Every row comes from one small tree of marks. The marks that hang from a mark follow it in brackets, in the order of their numbers. Every link used is in the known rows. Which tree was each row made from?
(in the rows, 128 means zero)
Known rows
K269(K357): [ 70 116 150  98 134 130 109 141 158 148 133 170 147 148 131 129 136 176
  68 195 106 140 108 133 110 126 156 114 121 133 154 137  70 132 151 167
 180  91 105 138  81  88 105 152 204 135  52 138 108 134  63 103 116 135
 192 157 147 145 157 130 114 128 111 118  90 137 130 127  96 120 115  63]
K357(K457(K353 K433)): [129 153  65 133 158 127 134 159 134 134 107 141 140 152  91  97 113 121
 121 123 115 158 117  75 162 146 116 131  96 121 110 119 142 103 136 146
 118 138 108  95 113 147  96 167 106 119 137 105 146 159  88 141 126  73
  99 125  85 111 125 117 145 156 137  80 128 142 140 130 121 136 124 139]
K269(K357(K457(K353 K433))): [ 98 134  92 160 154 100 161 178 126 163 128 145 145 125 107 111 129 153
  68 131 126 119  89 108 127 142 135 150  94  82  92 116 129 109 139 144
 140 131 129 105 104 139 123 130 112 111 149 105 154 130  52 124 123  97
  98 143  85 115 126 103 129 142 127  83 141 130 148 120 109 127 143 105]
K353(K761(K648)): [139 115 133  74  87 149 104 110 146  80 156 163 114 136 137 133 121 124
 150 182 100 175 135 132 109 117 152 136 149 138 172 171  98 136 144 148
 133 103 118 154 138 114 126 151 154 144  80 126 111 168 140 125 136 156
 160 147 164 163 138 117 131 160 146 117 111 148 108 151 116 101  95 136]
K458(K965(K457(K5 K353(K761)))): [167 162  95 118  92 130 127  81 116  97 112 123 130  23  91 138 147 170
 178 118 149 111 144 154 148 157 101 149 169 114 128  72 138 132 120 116
  81 162 105 109 155 172 163 117 149 137 132 125 100 136 182 162 121 135
 133 115 147 177 127 131 123 118 130 192 112 136 133 150 212 127 128 158]
K546(K617): [ 99 108 141 106 114 132  85 100 148 105 157 176 128 143 136 115 106 116
 105 155  81 154 115 148 129 144 133  98 125 176 141 142  54  98 141 168
 141 123 132 161  96 111  59 162 195 140  57 150 110 143 115 139 111 103
 220 161 191 143 143 147 140 110  94 115  61 135 129 146 141 108  93  92]
K458(K965(K457(K5 K357(K269) K433))): [123 130 111 147 131 140 165 129 106 157 168 105 157 134 132 118 118 114
 144 107 147 106 174  89 146 133 105 141 157 141  58 122 149 130 119  86
 158 106 117 123 144 149 113 103 113 133 131 181  94 104  94 132  84 127
 145 102 103 110 101 170 117 171  78 157 143 111 150 107 194 134 159 121]
K457(K5 K353(K761) K357(K269) K433): [127  92 142 155 121 114 182 119 104 121 137 109 124 111 170 136 118 103
 125  75 139 102 137 154 117 110 132 133 113 121  90 102 113 109 133  85
 135 111 175 136 152 152 119 119 132  90 155  83 136 120 136 119 108 141
  74 125  83  84  79 146  91 128 163 120 175 134 146 115 164 131 170 179]
K93(K5): [ 69 104 133  87 158 148  61 136 162 102 119 142 123 185 119 144 123 119
 101 153 109 171  90 121 164 111 140  88 131 147 172 134 109 124 133 182
 160 116 116 127 103  88 107 158 168 152  62 168 108 139 134 135 132 125
 178 142 176 140 154 135 136  88 103 133  98 155 142 111  82 143  94  82]
K269(K357(K457(K5 K353(K761(K648(K93)))))): [204 122 169 158 118  56 134 149 126  96  86 132 110  64 154 101 159 150
 114 156 152 102 107 161  97  96 155 157 119  62 180 138 168 137 135 128
 115 125 148 136 154 153 208  94  92 151 197 112 142 105 137 104 108 132
  81 128 158 181 116  77 141 108 141 125 142 133 100 127 126 112  99 146]
K357(K269 K457): [153 111 107  91 142 141  63 175 188 131  83 156 149 108 135  89  98 146
 100 163  96 169 132 100 190 153 115 107 143 161 148 182 110 145 131 177
 115 127  86 129 100  94  95 252 166 140  94 127 106 129  81 125 105  78
 183 157  95 120 177 145 159 198  87 112 138 137 157 105  89 138 100  94]
K458(K965(K457)): [118 174  82  87 113 169  85 107 150 118 136 160 154 123  80 117 117 158
 165 172 116 157 146  90 161 165  97 151 171 146 135 106 109 136 123 145
 121 132  52 111 108 143 109 161 173 158  75 177  97 154  95 145 126 116
 196 135 157 175 158 144 136 168  77 177  80 149 119 147 170 125 108  82]
K965(K457(K5 K353 K433)): [145 147  94 138 153 122 164 131 105 146 126 117 118  89  87 126 121 104
 160 103 163 128 118 121 127 151 107 121 128 112  81  97 171  95 123  96
 129 148 134  97 127 143 103 123  98 138 139 161 140 101 134 150 113 120
 116  99 125 138 145 121 140 108 144 116 110 154 130 129 164 128 139 147]
K546(K93(K5) K617): [ 94  95 154  94 163 129  95 135 137  64 164 161 104 204 132 104 134 113
  56 153  73 118  83 177 167 108 125  39 117 160 177 131  91  99 119 169
 157 122 157 133 110 106  77 117 181 181 103 148 126  95 130 116 115 109
 188 183 244 146 174 154 144  73  81 147  79 171 156 116 115 121  84  63]
K965(K457(K5 K353(K761) K357)): [133 152 123 111 124 153 152 107 105  80  99  83 123  47 138 130 139 134
 163 105 138 115 117 145  95 127 113 153 157 124 149  78 119 114 117 107
 102 156 137 117 151 155 168 107 114 121 159  97 155  75 178 143 157 163
 104 110 150 142 125 124 136  98 154 163 126 136 124 124 165 125 131 170]
K269(K357(K457(K5 K433))): [ 97 131 127 149 153  65 158 166 130 165 117 121 140 141 137 121 137 166
  72 130 124 126 109 108 132 137 154 116 124 104  97 133 147 125 148 134
 161  94 144  98 105 111 137 124 109 118 134 172 118 117  84 153 102  99
 131 115 119 121 121 128 126 136  87  97 116 126 166 106 107 132 132  95]
K457(K353 K357 K433): [ 84 136 107 146 147 150 175 135 107 162 150 117 137 194 130 127 106  99
 109 114 124 141 104 106  93 115 122 135  98 125 101  96 115  86 122 118
 159 109 137 121 125 139  90  92 104 106 105  79 153 119  84 120 139 123
  99 109 100  91  85 129 114  98 168  90 127 137  90 133 130 129 153 139]
K269(K357(K457(K5 K353 K433))): [102 131 119 177 160  67 186 165 115 162  88 118 135  99 130 130 149 168
  71 114 140 122 100 116 114 128 149 126  89  92  88 118 160 118 143 119
 147 126 152  94 116 130 138 113 107 113 154 154 134 110  87 142 106  94
  90 126  89 121 125 114 120  98 113  83 133 126 156 114 117 119 154 112]
K761(K353): [126 144 142 105 103 148  83  87 168 159 157 166 142 169 115 106 130 158
 143 146 138 143 129 109 158 114 106 124 120 156 157 151  98 143 155 180
 131 137  89 147  95  95  86 168 176 123  55 127 121 170 110 143 154  96
 200 106 150 133 167 117 138 146 133 117  80 149 147 137 112 113 102  98]
K457(K5 K353(K761) K357 K433): [104 116 133 154 121 120 196 107  81 113 149  86 122 136 154 140 128  91
 128  76 149 107 116 149  91 106 127 128 120 118  95  79 105  93 136  90
 132 106 175 131 145 157 125  71  91  93 139  77 151 129 159 146 127 147
  77  93 118  99  63 131 100  91 180 112 141 148 125 133 152 131 165 185]
K433(K457(K5 K353(K761(K648)))): [166 128 149 122  91 122 103 109 118  95 129 121  95  96 124 187 142 119
 169 125 128 134 146 160 100 148 151 131 131 129 135 141 159 161 113 100
  82 144 137 129 141 125 180  96 110 137 137 147 125 155 215 136 149 159
  98 140 160 155 157 108 136 107 150 128 137 129 105 164 118 131 114 156]
K761(K353 K648(K93)): [209 142 173 118 111 121  84  96 159 157 162 175 113 197 118  66 137 119
 173 173 162 125 134 110 140  81 118 133 108 125 195 178 156 131 147 156
 161 128  95 157 118 110  86 140 132 161  92 131 128 165 110 108 123 109
 169  87 182 157 149 103 133 142 153 115  91 155  79 137 135  92  89 128]
K761(K353 K648): [152 146 150 118  79 149  96  88 158 159 187 165 127 173 127 110 129 138
 157 169 139 149 138  93 122 100 118 143 116 167 157 182 138 155 149 161
 142 133 110 167 112  85 104 128 159 142  60 151 127 173 108 136 164 106
 189 111 151 156 148 103 142 142 145 110 107 122 104 139 114 103 107 107]
K353(K761(K648(K93(K5)))): [176  88 166  85 121 118  68 113 142  57 143 154  87 194 135 102 124  85
 135 176 127 144 109 142 141  70 153 115 144 102 221 156 137 118 147 168
 152 101 127 149 142 134 142 110 122 173 137 137 114 156 171 104 107 166
 131 138 203 170 134 115 134 120 142 157 107 164 101 123 114 115  64 153]

Write each row's tree
[138  78 133 159 103 132 180 135 112 120 188 138 120 151 166 122 105  78
  97 136 141 122 139 113  91  93 136 166 113 119 106 151 126 119 141  86
 135  99 165 150 164 150 113 104 114 114 128  70 133 125  92  99 129 166
  66 142  87 108  71 120 107 184 179 109 181 110 109 129 149  94 152 171]  K457(K353(K761(K648)) K357(K269) K433)
[145 114 155 131 119 150 117 128 121 101 106 103 118  80 149 154 131 101
 134  86 128 102 157 171 128 130 141 116 135 146 117 123 110 154 107 108
 102 149 152 146 143 121 161 151 143 102 168 100 134 116 177 113 145 147
  96 159 112 103 126 141 129 131 140 150 172  97 132 117 104 162 143 137]  K433(K457(K5 K353(K761) K357(K269)))
[156 107 117 128 151  99 130 177 154 144 115 137 136 137 138  98 107 123
 108 110 114 149 138 104 175 137 121  93 121 142  80 168 149 140 135 136
 122 101 136 117 125 105  90 214 122 132 139 167 102 126 104 146  83  75
 139 123  88  97 136 149 134 173  96  94 151 128 177  95 123 134 125 125]  K357(K269 K457(K5 K433))
[129 119 109 152 168 145 186 140 110 169 131  93 127 105 134  98 108  89
 124  86 168 111 124 101 123 127 105 132 127 125  56 120 176 107 124  86
 132 140 152 111 148 142 102 118  92 124 164 139 141  51 108 120 126 132
 105 117  77  94 110 147 124 135 151 123 159 139 151 100 164 133 169 148]  K965(K457(K5 K353 K357(K269) K433))
[132 105 126 111 127 175  96 135 138 103 119 132 129 101 135 149 110  95
 124 105 108 117 146 151 144 142 132 140 122 140 146 138  91 154 110 123
 100 163 123 145 131 122 145 162 143  96 146  70 146 137 144 106 142 152
  99 166 104 101 123 138 137 174 149 160 163  99 135 132 102 149 139 138]  K433(K457(K353(K761) K357(K269)))
[166 107 174 137 115 124  63 111 155 139 170 160  96 248 115  78 141  93
 143 164 151 126 104 111 149  53 127 120 110 120 216 184 184 125 151 188
 175 132 126 159 125  96 107 102 114 172 120 155 125 162 138 103 151 118
 165  97 186 171 145  85 142  93 144 126 104 144 101 116 115 118  73 120]  K761(K353 K648(K93(K5)))
[167 105 158 148  98 134 128 126 118 115 129  99 106 101 166 162 132 107
 146 107 133 107 163 147  87 124 146 140 138 136 121 164 154 175 111  84
  87 147 153 158 157 109 182  93  99 131 167 125 145  98 174 102 151 173
  82 141 108 125 119 122 128 131 144 137 181  95 103 131 108 137 136 163]  K433(K457(K5 K353(K761(K648)) K357(K269)))
[ 94  91 132 172 157 140 194 145 113 172 125 105 126 137 168 120 121 100
 112  71 141 110 117 124 114 108 129 111  92 143  62 117 143 122 135  92
 157 101 164 128 137 127  84 112 116 112 124 113 123  75  93 104 112 117
 102 107  78  66  96 152 101 103 152 110 162 136 122 100 145 127 170 145]  K457(K5 K353 K357(K269) K433)
[104 168  97 141 136 133 167 106  89 160 165  86 155 149 106 116 128 126
 174 114 148 121 156  90 123 130  99 146 159 130  75  88 138 115 120 100
 166  99 113 116 140 166 125  83  92 123 137 182 115 125 108 159 116 125
 132  70 133 124  95 158 113 126  88 149 110 124 119 129 189 125 155 115]  K458(K965(K457(K5 K357 K433)))
[157 146 108 140 128  86 166 133 112  95  97 116 122  93 113 127 132 127
 149  81 128 136 125 133 162 144 119 122 124 103 120  95 142 102 135 125
  97 136 156 106 146 156 150 155  96 105 169  96 138 158 169 170 121  95
  80 112 114 120 106 110 125 134 144  96 140 147 153 134 140 124 127 196]  K357(K457(K5 K353(K761) K433))
[125 151 144 136 102 131 134 119  95 111 120  93 106 123 146 177 143 105
 167 115 125 125 150 153  68 122 148 152 146 125 123 129 143 146 102  90
  98 139 151 145 153 137 199  49  87 115 160 127 159 120 202 124 182 176
  80 116 130 144 110 113 126  89 151 120 149 101  86 147  97 127 121 167]  K433(K457(K5 K353(K761(K648)) K357))
[143 142 128 120 107 136  89 102 125  93  90 119 111  81 100 179 135 132
 177  88 139 116 145 179 138 160 139 117 128 131 126 101 126 141 124 124
  81 151 126 131 130 124 164 148 129 115 135 129 138 160 206 148 135 136
 114 149 150 132 156 135 124 110 140 143 127 133 147 146 102 153 117 148]  K433(K457(K5 K353(K761)))
[119 114 138 148 163 157 115 137 132 174  97 101 125 109 142 150 129 111
 133  94 126 123 138 156 116 132 130 102 120 159 106 146 146 159 106 107
 127 148 132 137 119  86 127 130 115 120 134 127 117  84 135 101 157 124
 124 141  94  90 136 146 129  97 124 131 164 103 117 122  95 161 153 104]  K433(K457(K5 K353 K357(K269)))
[122 146 139 130 123 147 121 101 106  95  97  86 124 103 138 180 142 117
 151  81 120 114 139 163 107 138 136 125 148 140 137  99 112 131 107 105
 102 141 145 141 127 128 185 104 114 103 161  97 157 125 201 138 154 163
 102 127 135 112 116 131 124  72 142 144 135 108 123 144 103 151 135 157]  K433(K457(K5 K353(K761) K357))
[119 107  93 120 103 137 153 107 115  90 140 156 116 132  99 119 113 112
 134 117 129 138 131 138 144 134 126 136 105 101 132 105  90  85 143 132
 102 119 135 122 134 162  87 154 146 102 115  70 140 181 122 142  93 127
  97 130 119 120 100 127 117 158 182 113 126 173 141 142 161 115 134 176]  K457(K353(K761) K433)
[ 83 153 128 140 144 151 123 132 114 157 104  85 122 157 138 165 135 121
 146 105 130 135 112 135 100 135 132 117 129 151 118 103 136 141 108 115
 130 145 129 128 111 107 157  86 107 117 133 121 154  97 168 120 160 141
 125 120 115 100 133 134 134  52 135 127 132 116  94 145  95 154 150 110]  K433(K457(K5 K353 K357))
[142 174 111 131 100 154 155  94  88 105 122  87 135  44 122 142 145 148
 159 107 144 109 150 137 117 133  94 169 175 111 139  64 121 128 111 106
 110 147 123 116 165 184 180  72 115 128 149 120 131 107 163 150 143 143
 112 103 147 159  93 133 115 108 127 186 127 109 119 143 190 124 134 158]  K458(K965(K457(K5 K353(K761) K357)))
[115 127 119 127 148 178 104 151 149 146 109 130 135 144 127 129 103 100
 104 123 116 130 138 125 149 148 131 126 105 151 124 155 116 153  99 129
 113 156 108 150 108 108 104 164 140 114 120  96 142 115  97  94 159 121
 130 162  87  94 155 145 133 151 131 140 152  95 116 121  88 156 154 105]  K433(K457(K353 K357(K269)))
[161 145 102 130 104 166 123 120 121 101 132 129 154  51 126 117 120 143
 141 141 116 101 162 125 142 144  92 172 157 107 145 116 101 138 118 123
 101 164 104 127 155 174 133 149 150 119 135  76 127 125  94 117 141 145
 129 142 111 147 107 141 128 197 133 196 157  99 144 128 191 126 150 122]  K458(K965(K457(K353(K761) K357(K269))))
[ 84  97 147 143 143 125 164 144 122 167 152 115 135 187 165 115 116  96
 113 100 128 126 131 115 119 104 125  99 115 149  83 146 124 122 133 101
 173  70 161 140 134 102  84 129 131 115 103 142 113  90 101 119  88 131
 153 113 115  69  99 165 113 126 115  97 142 139 140  90 134 120 148 123]  K457(K5 K357(K269) K433)
[157 113 144 181 114  48 192 154  98 111 138 124 126  80 143 136 155 155
  83 125 123 108 112 133  86 114 160 161 108  73 108 138 169 132 151 102
 124 125 174 116 160 144 189  71  83 122 191 145 146 128 116 132 121 139
  48 125 116 159 100  94 121 131 138  80 156 114 150 131 143  99 135 161]  K269(K357(K457(K5 K353(K761(K648)) K433)))
[221 133 135 110 116 135  83 107 136  82 124 163  96 145  86 124 132  70
 192 153 142 129 142 152 137 130 143 137 116  90 194 144 152 123 117 131
  90 146 108 144 141 163 138 126  97 148 149  97 149 166 175  97 121 148
  94 153 150 153 156 107 137 164 170 149 123 153  66 156 110 129  96 171]  K433(K457(K353(K761(K648(K93)))))
[124 141  89  99 127 181 114 125 146 146 140 131 158 126 122  91 106 138
 126 159  96 130 158  88 150 142  99 149 163 151 129 142 105 140 106 143
 146 124  76 139 124 140 109 155 165 142  99 156 106 117  64 112 131 127
 184 136 109 133 129 167 133 192  80 188 128 102 128 114 164 130 139  86]  K458(K965(K457(K357(K269))))
[120 154 126 120 138 143  95 118 135 134  96 121 114 128 102 166 130 138
 160 102 129 140 123 150 137 158 141  93 119 152 107 108 146 144 105 127
 104 155 106 121 108 100 129 151 126 131 104 158 123 130 179 135 139 124
 134 132 148 116 159 130 137  93 124 122 116 140 114 146 102 160 127 109]  K433(K457(K5 K353))
[131 134 145 146 121  81 135 146 132  97  62 113 128  22 140 148 165 202
  81 122 126 114 113 161 119 134 151 135 132  90 146 105 112 142 149 150
  98 142 139 109 125 121 194 138 145 110 164 108 126 120 144 145 138 131
  96 152 125 158 123 110 121 102 119 127 126 111 160 131 113 118 126 136]  K269(K357(K457(K5 K353(K761))))
[ 87 144 164 116 155  91 108 162 154 154  78 126 142 117 146 135 148 203
  71 152 108 134 107 127 121 133 154 115 148 123 136 140 117 150 138 154
 146 108 114 107 107  86 164 134 164 143 112 176 120 110  98 133 125 107
 165 133 141 139 155 118 131 114  75 113 102 129 147 112  84 126 112  69]  K269(K357(K457(K5)))
[104 147 137 154 152  90 134 171 140 162  71 112 136  55 140 135 154 196
  57 135 128 134  87 139 101 129 141 122 124 105 134 122 144 136 133 145
 135 125 133 108 111 102 168 127 149 136 136 140 135  98 104 121 144  95
 130 132 113 143 138 106 137  78 113 109 130 121 137 116 102 120 132 100]  K269(K357(K457(K5 K353)))
[118 157  58 112 121 149 120 101 126 146 178 155 153 158  64 106 109 121
 165 150 134 139 162  85 180 165  96 161 148 131 104 100 136 107 129 119
 147 129  75 106 118 158  81 151 129 139  91 181  98 182  89 149  99 110
 157 109 126 139 128 152 121 204  98 143  96 150 149 145 190 129 126 107]  K458(K965(K457(K433)))
[ 68 155 135 109 150 144 100 120 122 145 108  94 124 176 131 165 118 126
 150 119 117 147 150 123 114 138 143 103 146 173 119 133 114 132 102 117
 146 122 118 135 111  89 140 116 118 118 121 170 129 103 161 134 152 141
 170 123 147  99 137 155 137  84 102 125 108 115  99 133  79 143 127  89]  K433(K457(K5 K357))
[ 84 129 110 130 158  92 139 163 141 143 127 156 155 159 111 108 111 161
  58 165  95 137 113  96 157 128 146 141 112  98 120 153 117 111 148 155
 173 100 114 115 102 112 116 162 139 116 133 145 120 150  40 135 117  96
 130 142 104 124 129 124 133 176 104 102 115 122 163 128 105 130 126  83]  K269(K357(K457(K433)))
